Each row was made from one small tree. The marks that hang from a mark follow it in brackets, in alphabetical order. Every link used is in the known rows. Write each row's tree.
Known rows:
W(U(Q R)): -5 -27 2 5 4 0 3 -6 -12 32 -4 -6 -5 -1 -4 -15 -2 -6 -6 15 -12 -1 12 7
 -12 -3 -1
Y(E K(U(Q))): -11 -8 -4 13 -5 34 10 -3 -33 19 -11 -7 -2 10 -7 3 14 3 -1 -6 -8 3 18 17
 -10 23 -12
X(K): 0 -1 4 0 3 2 2 -8 4 -1 2 8 5 1 8 -2 10 2 9 1 -3 3 1 -3 -1 3 9
R(U(K(Y) P W)): -15 -15 17 20 9 21 1 6 -3 56 -7 -5 1 8 -14 -18 18 15 0 22 -1 6 24 -13
 -19 2 -1
Y(K): 0 7 -1 4 -4 0 -1 -4 -4 -2 -5 4 1 5 2 6 5 -4 2 -3 -1 -1 3 14 1 4 -4
P(U): -2 -7 0 -9 0 4 4 3 -18 8 2 2 0 -1 -1 -7 -7 2 0 -2 -4 3 -4 4 -9 0 7
Y(K(U(Q) X)): -10 -9 -1 14 -5 18 4 -18 -28 7 -7 -4 3 14 -4 -1 26 5 0 -1 -6 5 6 14 -19
 26 -10
K(H U): -11 -9 6 2 2 21 2 -3 -21 12 0 6 2 2 -9 -3 18 14 -1 -2 -3 11 -7 10 -15 10
 -5
U(K): -6 0 4 2 1 0 -6 -4 -1 8 5 11 1 4 0 -1 5 2 -2 0 4 0 12 -6 -1 -2 5
H(K(U(R W) Y)): -22 -11 13 14 -5 30 -12 7 -24 49 1 8 9 -10 -12 -12 15 9 28 13 8 23 27 10
 -8 -2 -13
K(U X Y): -14 -11 5 16 -10 20 -5 -8 -21 6 1 -1 9 2 -4 -10 13 9 15 -2 7 15 7 9 -18
 18 -9
K(H Y): -6 -15 3 2 -5 8 -4 3 -7 7 6 7 9 1 -4 -5 15 6 8 0 7 17 -9 8 -14 3 -9
U(K(Y)): -11 -9 5 7 -5 5 -9 4 -6 14 7 11 5 4 0 -6 4 2 10 1 15 9 17 -1 -8 -1 1
U(A Q R W): -3 -26 15 0 3 26 9 11 -20 42 -5 -14 -3 -1 -15 -15 14 4 5 12 -10 4 17 -2
 -5 -1 1
K(U(P Q R)): -17 -27 6 6 2 26 4 3 -34 50 -5 -7 -3 11 -17 -16 15 20 -2 11 -8 1 25 -4
 -12 10 -4
P(U(A K Q)): -7 -26 6 -14 5 21 8 4 -44 28 6 -1 -5 11 -9 -17 9 9 -5 -1 -5 4 19 0 -21 5
 15
X(K(H U)): -11 -11 9 2 5 23 5 -11 -19 10 3 16 7 3 0 -5 26 16 8 -1 -5 15 -5 7 -16 13
 3
H(K(U X Y(E))): -15 -4 0 20 -14 31 -15 -21 -32 10 4 6 16 -3 -6 -4 25 11 17 -6 1 23 21 14
 -14 24 -19
K(U): -10 -2 3 5 1 18 3 2 -18 10 -3 -1 -2 1 -4 -3 2 8 4 -1 0 4 8 6 -7 7 -1
K(H): -1 -7 3 -2 2 2 -1 -5 -4 1 4 7 5 1 -5 0 15 6 -4 -1 -1 8 -14 4 -8 4 -5
Y(E K(H)): 2 1 1 6 -7 14 0 -12 -12 0 -3 7 8 2 -5 8 20 0 -4 -9 -10 7 -6 20 -1 15 -13
U(A P W): 0 -9 15 -1 7 25 7 11 -26 33 -12 -19 -7 4 -10 -10 23 17 0 11 -13 -1 14 -4
 -8 5 2
A(U(Q)): -8 -24 -6 -5 3 5 -4 -1 -3 19 9 -10 -5 11 -5 -9 5 -10 -10 7 1 4 -1 5 -12
 8 5
R(U(A Q)): 2 -21 6 3 11 19 14 -2 -15 21 -1 -15 -7 8 -16 -17 8 5 -13 8 -14 -2 14 -1
 -15 6 4
P(U(K Q W)): -12 -21 5 -4 7 14 11 9 -23 42 -3 -3 -1 6 -4 -10 12 3 -2 10 -1 8 8 -10
 -22 2 7
R(U): 1 -2 4 9 7 2 5 -6 10 10 -1 -2 -2 0 -9 -9 -4 0 -10 7 -9 -2 3 -2 -5 0 1
K(U Y): -16 -10 4 10 -5 23 0 10 -21 16 0 -1 1 1 -4 -9 2 9 16 0 10 13 14 10 -14 7
 -5
A(U(R W)): -11 -17 13 2 -2 11 -9 5 9 40 5 -4 0 -6 -10 -14 -1 -9 1 13 -2 6 2 6 2 -3
 5
Y(E K): 1 9 -2 9 -9 12 0 -6 -8 0 -7 1 4 1 -1 8 5 -6 0 -9 -7 0 8 16 6 11 -9

Which tree is each row?
-6 -32 14 -10 3 29 15 14 -38 50 -2 -12 -3 -2 -17 -23 7 5 5 9 -13 7 14 2
 -14 0 7 -> P(U(A Q R W))
-5 -16 5 9 -9 5 -8 -15 -8 -3 8 7 16 2 -4 -7 26 6 7 -1 5 19 -15 7 -18 15
 -13 -> K(H X Y)
-13 -17 21 14 -5 27 -2 -14 -16 32 -2 5 14 -6 -16 -12 31 14 5 7 -10 16 -7
 6 -14 15 -11 -> K(H U(R W) X)
-6 -30 8 1 16 17 3 -6 -44 42 -8 -14 -14 17 -7 -19 23 15 -16 15 -16 -5 31
 -1 -26 7 9 -> W(U(A K P Q))
-10 -14 7 1 5 14 -7 6 -4 41 -4 -16 -6 8 -7 -10 14 4 -7 16 -6 3 0 -2 -9 7
 4 -> A(U(P W))
3 9 -1 16 -14 9 -4 -24 -7 -12 -5 0 11 3 -1 6 16 -4 -3 -10 -11 1 2 15 1
 23 -12 -> Y(E K(X))
-6 -14 2 8 -10 19 -2 2 -11 8 4 3 11 -2 -7 -3 14 4 7 -6 2 17 -3 10 -9 10
 -14 -> K(H Y(E))
-7 6 3 20 -13 27 -1 -23 -25 -1 -8 0 8 4 -4 2 17 4 2 -11 -11 5 9 21 -6 29
 -13 -> Y(E K(U X))
-12 -7 19 3 2 39 -5 1 -39 45 0 2 1 -9 -17 -13 21 16 16 9 -8 14 32 12 -3
 2 -3 -> H(K(U(A R W)))
-7 -18 18 -11 -3 19 -2 1 -35 32 12 14 0 -2 -14 -22 -4 9 2 -3 -6 1 25 5
 -5 -4 17 -> P(U(A K R))
-12 -21 12 7 3 11 2 5 -4 48 -1 2 3 3 -10 -10 14 1 1 15 1 3 20 -13 -6 -4
 1 -> U(K Q R W)
2 0 4 8 -7 -1 -6 -28 -8 -11 1 12 12 8 -2 4 31 3 -4 -6 -8 8 -19 17 -11 19
 -12 -> Y(K(H X))
-3 -16 22 1 2 27 2 10 -24 47 -9 -12 -3 0 -17 -17 17 17 4 12 -15 -2 22 -4
 0 -1 2 -> U(A P R W)
-9 -19 0 2 8 8 0 -2 -19 33 -2 -3 -3 19 -6 -8 22 15 -11 9 -1 -3 20 -16
 -15 7 3 -> U(K P Q)
-14 -16 20 8 2 47 11 12 -33 34 -6 -6 2 -1 0 -16 24 15 30 5 0 18 21 9 -18
 11 8 -> X(K(U(A W) Y))
-7 -14 13 9 -7 16 -10 -13 -23 6 9 4 8 6 -5 -14 19 9 10 -3 6 10 20 3 -14
 12 3 -> U(A K(X Y))
-5 -26 9 -6 8 19 3 -6 -31 21 8 4 -1 14 -12 -9 31 14 -10 0 -3 8 8 -1 -20
 8 4 -> U(A K(H) Q)
-3 -36 10 -1 9 18 5 -3 -42 49 -7 -18 -12 7 -13 -25 14 12 -10 17 -23 -5
 28 5 -17 3 4 -> W(U(A P Q R))
-11 -28 11 0 2 35 8 4 -41 35 0 -6 -6 4 -19 -19 9 13 4 2 -8 4 28 8 -9 8 3 -> K(U(A Q R))
-13 -3 8 11 -8 16 -17 -28 -23 18 9 17 13 -5 -11 -9 19 12 9 2 -6 13 18 9
 -4 12 -10 -> H(K(U(R) X))
-17 -24 1 14 -4 40 10 1 -28 26 -2 -4 7 6 0 -9 18 7 19 -1 2 17 22 5 -17
 20 -3 -> X(K(U(Q) Y(E)))
1 -25 1 -2 11 12 9 -2 -33 19 -7 -19 -13 5 -2 -14 9 -1 -9 8 -16 0 14 10
 -20 4 5 -> W(U(A Q))
-9 6 9 24 -10 35 3 -15 -20 16 -16 -8 8 0 -5 2 26 3 6 -3 -13 9 7 17 -8 29
 -16 -> Y(E K(U(W) X))
-10 -15 0 -3 7 33 1 -4 -50 24 3 -4 -4 7 -11 -8 26 16 4 2 -6 12 29 10 -18
 12 -3 -> H(K(U(A Q)))
